Every row comes from one small tree of marks. The marks that hang from a mark follow it in brackets, in alphabetical order. Every link used is in the known rows. Which tree was each row made from?
Known rows:
dolo{fesa}: -21.2  -8.3  -13.2  -5.4  2.9  27.4  8.2  -11.8  27.2  20.7  -18.5  12.0  -5.0  -19.4  0.8  7.3  5.1  9.2  -5.4  -27.4  -21.1  4.0  -22.9
mirutu{fesa guroz zunu{tezo zasu}}: 4.2  -9.8  -29.8  13.5  -3.1  6.1  -9.8  6.2  23.9  -19.6  -1.8  -32.5  18.7  8.7  -36.8  -3.2  -9.0  18.9  33.0  -29.9  24.0  -33.7  5.7
dupu{zasu{zabu zunu}}: -67.3  -8.1  -6.9  -7.7  -9.8  7.1  17.4  -28.7  13.3  30.7  -22.7  33.8  -2.9  -35.3  11.1  1.2  -10.3  -47.8  -26.1  -34.4  -30.4  35.2  -50.0
dolo{fesa{mirutu{zunu}}}: 8.3  -20.5  -4.0  7.0  -4.1  11.1  -5.5  3.1  25.6  0.7  -11.6  -2.2  17.1  -3.4  -23.6  -4.1  4.0  27.7  3.8  -9.6  4.2  -27.6  -15.4
zasu{zabu zunu{tezo{guroz{dolo{fesa}}}}}: 15.3  -48.8  5.5  11.7  -19.0  0.1  -11.0  15.1  5.9  29.1  -52.1  -16.1  5.1  -3.4  -5.3  -6.4  14.2  15.7  -13.5  -14.0  6.4  -3.1  -28.7
fesa{zasu}: -34.6  17.6  -31.9  -14.4  8.1  16.0  1.8  -20.6  13.0  8.6  -2.4  6.9  -6.4  -40.1  9.1  13.9  -13.9  -18.5  7.6  -53.6  -27.5  30.6  -32.8
fesa{mirutu}: -16.5  -7.1  -3.5  -4.8  -19.0  16.3  4.7  -24.0  13.0  -4.1  -0.8  11.8  7.6  -22.8  -9.6  -3.1  0.2  5.3  -0.8  -31.7  -11.8  -1.2  -25.1
tezo{guroz{mirutu{zunu{dolo}}}}: 16.0  -41.8  22.3  9.2  3.2  -13.1  -51.6  18.1  2.0  -13.2  -18.7  -31.9  12.0  -18.0  -34.5  -5.7  16.2  48.9  -4.3  -10.8  25.0  -13.2  -9.5
dupu{zasu{zunu{dolo{fesa{mirutu}} tezo{guroz}}}}: 29.9  -61.4  35.3  -2.1  -22.8  16.7  -28.0  -2.6  2.6  15.6  -33.2  8.8  25.4  3.1  -43.4  -19.2  10.2  48.9  -13.0  26.1  23.0  -39.7  -7.1
bupe{zasu}: -45.2  -8.0  -6.0  -11.7  -0.9  44.5  5.0  -23.5  12.9  17.0  -15.2  30.6  -11.0  -33.4  12.3  11.2  -11.4  -9.1  -22.6  -44.7  -24.3  25.9  -36.2
fesa{zasu{zabu}}: -40.8  12.9  -42.1  -9.8  19.1  5.7  5.9  -21.3  20.6  16.0  -18.5  9.2  -1.7  -42.0  24.7  0.2  -19.5  -50.4  -6.2  -51.3  -22.0  34.6  -46.0
guroz{mirutu{zunu}}: -12.1  -9.5  -0.8  8.3  -5.6  -9.9  -25.0  8.4  8.1  -9.0  -4.5  -8.1  2.0  -23.7  -21.3  2.8  8.0  15.2  -2.4  -28.0  -6.8  -1.2  -21.4
mirutu{zunu}: -35.5  -8.6  -10.6  4.0  -4.7  7.9  -6.1  -2.6  14.6  0.3  -3.7  -2.5  3.1  -26.3  -9.4  8.7  -0.5  7.7  10.4  -45.7  -11.4  6.1  -30.5
zunu{dolo tezo zasu{zabu}}: -15.8  -11.9  -21.1  3.1  -5.9  9.5  -18.8  -29.6  29.5  0.4  -38.8  7.1  7.2  -18.6  13.9  -20.9  -2.3  -12.7  -7.0  -41.5  18.7  -6.1  -18.7
tezo{guroz{dolo}}: -12.2  -25.7  10.6  -16.5  -3.6  20.6  -21.7  -2.5  7.3  5.5  -12.8  -25.6  -2.6  -22.3  -7.0  -1.1  12.1  30.9  -7.9  -36.5  -1.0  15.9  -16.4
zasu{zabu zunu{tezo}}: -34.5  -18.4  -14.9  22.0  -35.3  -6.4  16.9  -12.1  0.5  18.4  -32.7  20.5  -0.5  -26.2  6.3  3.4  -1.5  -27.9  0.2  -43.6  -19.6  13.5  -53.3
zabu{zasu{zunu{tezo{guroz{dolo mirutu{fesa}}}}}}: 14.9  -49.6  17.8  10.5  -19.6  -7.9  -19.8  18.8  -19.7  -9.4  -25.2  -16.7  8.4  20.2  -32.8  3.2  12.4  16.6  -8.7  9.1  12.0  -7.3  0.3
fesa{mirutu{zunu}}: -10.4  -13.7  -1.9  6.0  -14.8  4.5  -7.4  -6.3  12.2  -12.1  2.3  -2.4  16.4  -16.1  -20.6  -3.4  -0.9  16.8  9.4  -29.6  1.2  -12.6  -24.8
zasu{zabu zunu}: -53.2  -4.7  -17.9  13.3  -23.1  -5.1  31.5  -21.5  8.3  20.5  -27.9  19.1  -8.9  -32.6  16.7  15.5  -4.1  -41.1  -7.6  -52.1  -31.8  39.9  -55.4
fesa{mirutu{guroz zunu} zasu}: 2.4  0.0  -21.9  1.4  8.0  -4.1  -13.6  2.2  5.7  -20.8  10.5  -26.7  23.6  -13.0  -35.4  2.7  -13.1  6.5  28.6  -34.9  11.4  -3.2  -20.0
guroz{dolo mirutu{fesa}}: 16.0  -9.0  -4.9  -8.0  9.9  -2.3  -17.4  11.7  14.5  4.5  -14.4  -21.7  -5.4  -12.7  -19.2  -2.4  17.7  19.4  -9.6  -5.3  -3.5  5.1  -4.6
dupu{zasu{zabu zunu{dolo tezo}}}: -33.2  -34.2  5.1  3.6  -12.0  1.1  -12.8  -16.4  5.2  27.7  -41.5  28.6  8.9  -26.9  -5.6  -14.7  2.4  -18.1  -16.6  -15.3  0.9  6.8  -42.5
zasu{zabu zunu{dolo{fesa{mirutu}}}}: 5.3  -28.9  -1.0  16.8  -12.6  -7.4  15.7  -14.8  19.7  21.0  -49.2  13.7  9.3  -6.6  -2.6  -1.6  10.2  -4.7  -12.4  -7.4  4.2  2.2  -35.6
tezo{guroz{dolo{fesa{mirutu zasu}}} zunu}: 50.4  -33.8  5.1  -22.0  14.5  9.3  -43.2  17.5  15.0  1.0  -18.0  -45.2  26.5  -9.9  -14.6  -15.0  -1.9  48.9  -11.3  -3.4  26.9  -23.0  2.6

Which tree is each row?
14.6  -0.9  -21.8  -2.2  -1.5  -9.8  8.6  -6.2  18.0  22.9  -37.8  -3.3  3.2  -9.1  7.2  3.2  -1.8  -22.1  -9.0  -21.2  -7.5  24.8  -34.1 | guroz{dolo{fesa{mirutu zasu{zabu zunu}}}}
-31.4  2.3  -28.6  7.0  2.1  -15.6  11.0  -19.9  7.0  20.0  -37.6  8.9  -5.3  -38.0  18.1  16.1  -8.7  -40.5  2.0  -48.6  -15.2  48.9  -52.7 | fesa{zasu{zabu zunu{dolo}}}
-7.3  -50.1  14.8  6.8  -22.7  16.8  -13.2  3.0  -8.7  23.9  -49.8  2.4  -1.7  -17.0  5.9  -2.8  -2.7  -1.3  -31.2  -30.8  2.3  19.1  -41.9 | bupe{zasu{zabu zunu{tezo{guroz{dolo}}}}}
19.3  1.7  -23.8  -14.2  34.4  -7.6  -29.0  8.3  26.5  21.4  -38.9  -15.2  -3.0  -18.9  9.0  -10.4  5.9  -16.5  -27.3  -11.4  -2.9  19.8  -18.8 | guroz{dolo{fesa{zasu{zabu}}} mirutu}
-52.0  -19.9  1.9  -5.9  0.1  2.2  2.6  -26.5  13.6  30.0  -36.4  27.5  0.9  -33.6  5.7  -2.9  0.3  -31.6  -24.2  -24.9  -11.6  32.9  -45.7 | dupu{zasu{zabu zunu{dolo}}}
-25.7  7.8  -39.6  3.9  3.4  -3.8  27.1  -13.4  20.0  34.2  -35.6  14.6  -8.1  -26.5  21.0  18.7  -14.1  -45.6  -5.5  -38.2  -31.0  36.9  -47.6 | dolo{fesa{zasu{zabu zunu}}}
9.3  -31.8  6.9  12.4  1.4  -4.0  -24.2  4.9  5.3  -19.4  -6.9  -27.6  28.4  -2.8  -46.9  -6.3  11.6  39.8  22.9  -19.2  33.4  -20.6  -14.7 | fesa{mirutu{guroz zunu{dolo}}}
49.3  -23.6  -10.3  10.9  19.0  -14.4  -57.7  28.7  10.9  1.0  -33.4  -16.9  16.2  -9.2  -33.2  -8.7  10.1  39.4  8.7  5.0  23.8  -32.8  -6.7 | guroz{mirutu{zunu{dolo{fesa{zasu}} tezo}}}
-26.0  -20.9  -11.3  -7.6  -4.6  8.0  -18.2  -19.5  29.5  -5.5  -21.8  -22.8  14.4  -25.8  21.6  -15.5  -17.6  -8.9  -26.3  -49.1  14.0  -4.4  -12.2 | tezo{guroz zunu{zasu{zabu}}}
30.8  -40.9  23.8  -2.8  -16.3  1.5  -55.1  19.2  -7.9  -6.4  -19.5  -29.4  5.9  -13.3  -30.4  -17.4  23.0  49.7  -12.8  -10.5  14.5  -17.1  -4.6 | zunu{tezo{guroz{dolo mirutu}}}
33.4  -40.1  11.4  8.7  -25.4  5.9  -49.6  -7.0  14.3  -32.9  -16.0  -26.4  30.1  5.2  -34.3  -23.9  0.7  54.6  11.7  -19.0  49.9  -49.7  9.0 | fesa{mirutu{zunu{dolo tezo{guroz} zasu}}}
-4.6  -42.6  8.3  11.8  -31.0  -6.7  -11.8  6.1  -7.2  15.5  -40.1  -16.4  3.2  -16.7  -4.0  -5.1  9.3  4.5  -7.8  -32.9  2.9  12.0  -37.9 | zasu{zabu zunu{tezo{guroz{dolo}}}}
8.2  -27.7  0.3  15.5  -26.4  3.1  -21.1  4.0  3.7  -13.9  -3.7  -1.3  25.4  -11.0  -32.2  -14.2  1.5  29.7  16.4  -20.2  12.8  -38.9  -22.6 | fesa{mirutu{zunu{tezo}}}
4.0  -3.0  -14.1  -7.7  11.6  14.6  -23.7  4.3  36.7  -5.8  -15.1  -41.7  4.7  13.5  -21.0  4.0  10.9  33.2  11.3  -38.4  22.2  -3.5  9.6 | mirutu{guroz{dolo{fesa}} zunu{zasu}}
-26.9  -53.2  18.8  15.3  -27.9  10.4  -11.4  -12.6  -20.0  -4.9  -31.1  10.2  10.1  1.8  -15.2  9.5  6.0  11.4  2.8  -23.8  11.2  1.8  -21.8 | zabu{zasu{zunu{dolo tezo{guroz}}}}
20.2  -9.1  -34.0  10.6  45.2  -33.0  -28.4  20.2  20.8  2.8  -30.9  -25.3  13.5  -21.6  -13.7  -10.0  -7.4  -17.0  -1.9  -1.2  19.5  0.0  -19.9 | guroz{mirutu{fesa{zasu{zabu}} zunu{dolo}}}
0.9  -30.3  13.8  7.4  -7.1  -7.7  -36.1  16.3  1.4  -13.6  -5.9  -26.5  8.2  -19.4  -29.6  -1.8  7.3  31.9  -7.6  -20.1  5.2  -9.9  -13.3 | tezo{guroz{mirutu{zunu}}}
-29.2  -37.6  19.2  -6.3  -34.0  18.5  -12.1  -10.5  -7.6  14.8  -12.8  15.0  6.8  -22.7  -23.5  -1.8  -3.2  12.8  -8.9  -19.4  -12.3  -2.9  -27.2 | dupu{zasu{zunu{tezo{guroz}}}}
25.4  5.9  -13.7  -20.0  23.8  2.4  -32.4  9.1  19.0  13.4  -23.0  -17.1  -7.9  -16.5  -7.1  3.1  11.5  15.2  -13.7  -13.4  -7.6  16.6  -6.5 | guroz{dolo{fesa{zasu}} mirutu}
11.5  -26.5  20.6  -12.0  -4.5  2.4  -40.8  9.0  0.9  -4.4  -14.7  -31.0  -2.7  -19.3  -19.6  -5.3  20.7  36.7  -20.3  -19.5  3.6  9.2  -6.1 | tezo{guroz{dolo mirutu}}
-3.8  -18.9  -18.0  -3.2  17.8  7.9  -19.9  -16.0  48.7  11.4  -48.0  -10.1  13.6  -13.4  23.7  -15.7  -1.4  1.8  -25.1  -27.5  25.0  -13.0  -7.3 | tezo{zunu{dolo{fesa} zasu{zabu}}}
4.9  -13.9  8.0  -1.0  -0.1  -12.2  -41.2  19.1  6.1  -6.8  -12.6  -27.6  -0.2  -17.7  -22.7  -0.8  21.1  30.4  -5.4  -25.6  3.4  5.7  -14.9 | guroz{dolo mirutu{zunu}}
8.6  -10.3  -16.8  -4.2  6.4  14.0  -5.3  -34.5  49.6  3.4  -40.0  6.9  12.8  -0.7  10.6  -21.9  0.4  -6.2  -20.5  -15.8  22.7  -14.4  -4.4 | zunu{dolo{fesa{mirutu}} zasu{zabu}}
-40.4  -34.0  4.3  16.7  -27.3  7.9  -0.2  -19.5  -13.1  0.0  -30.0  28.5  4.7  -2.1  -7.4  14.2  7.8  -5.2  8.0  -30.6  -1.4  10.1  -29.6 | zabu{zasu{zunu{dolo tezo}}}
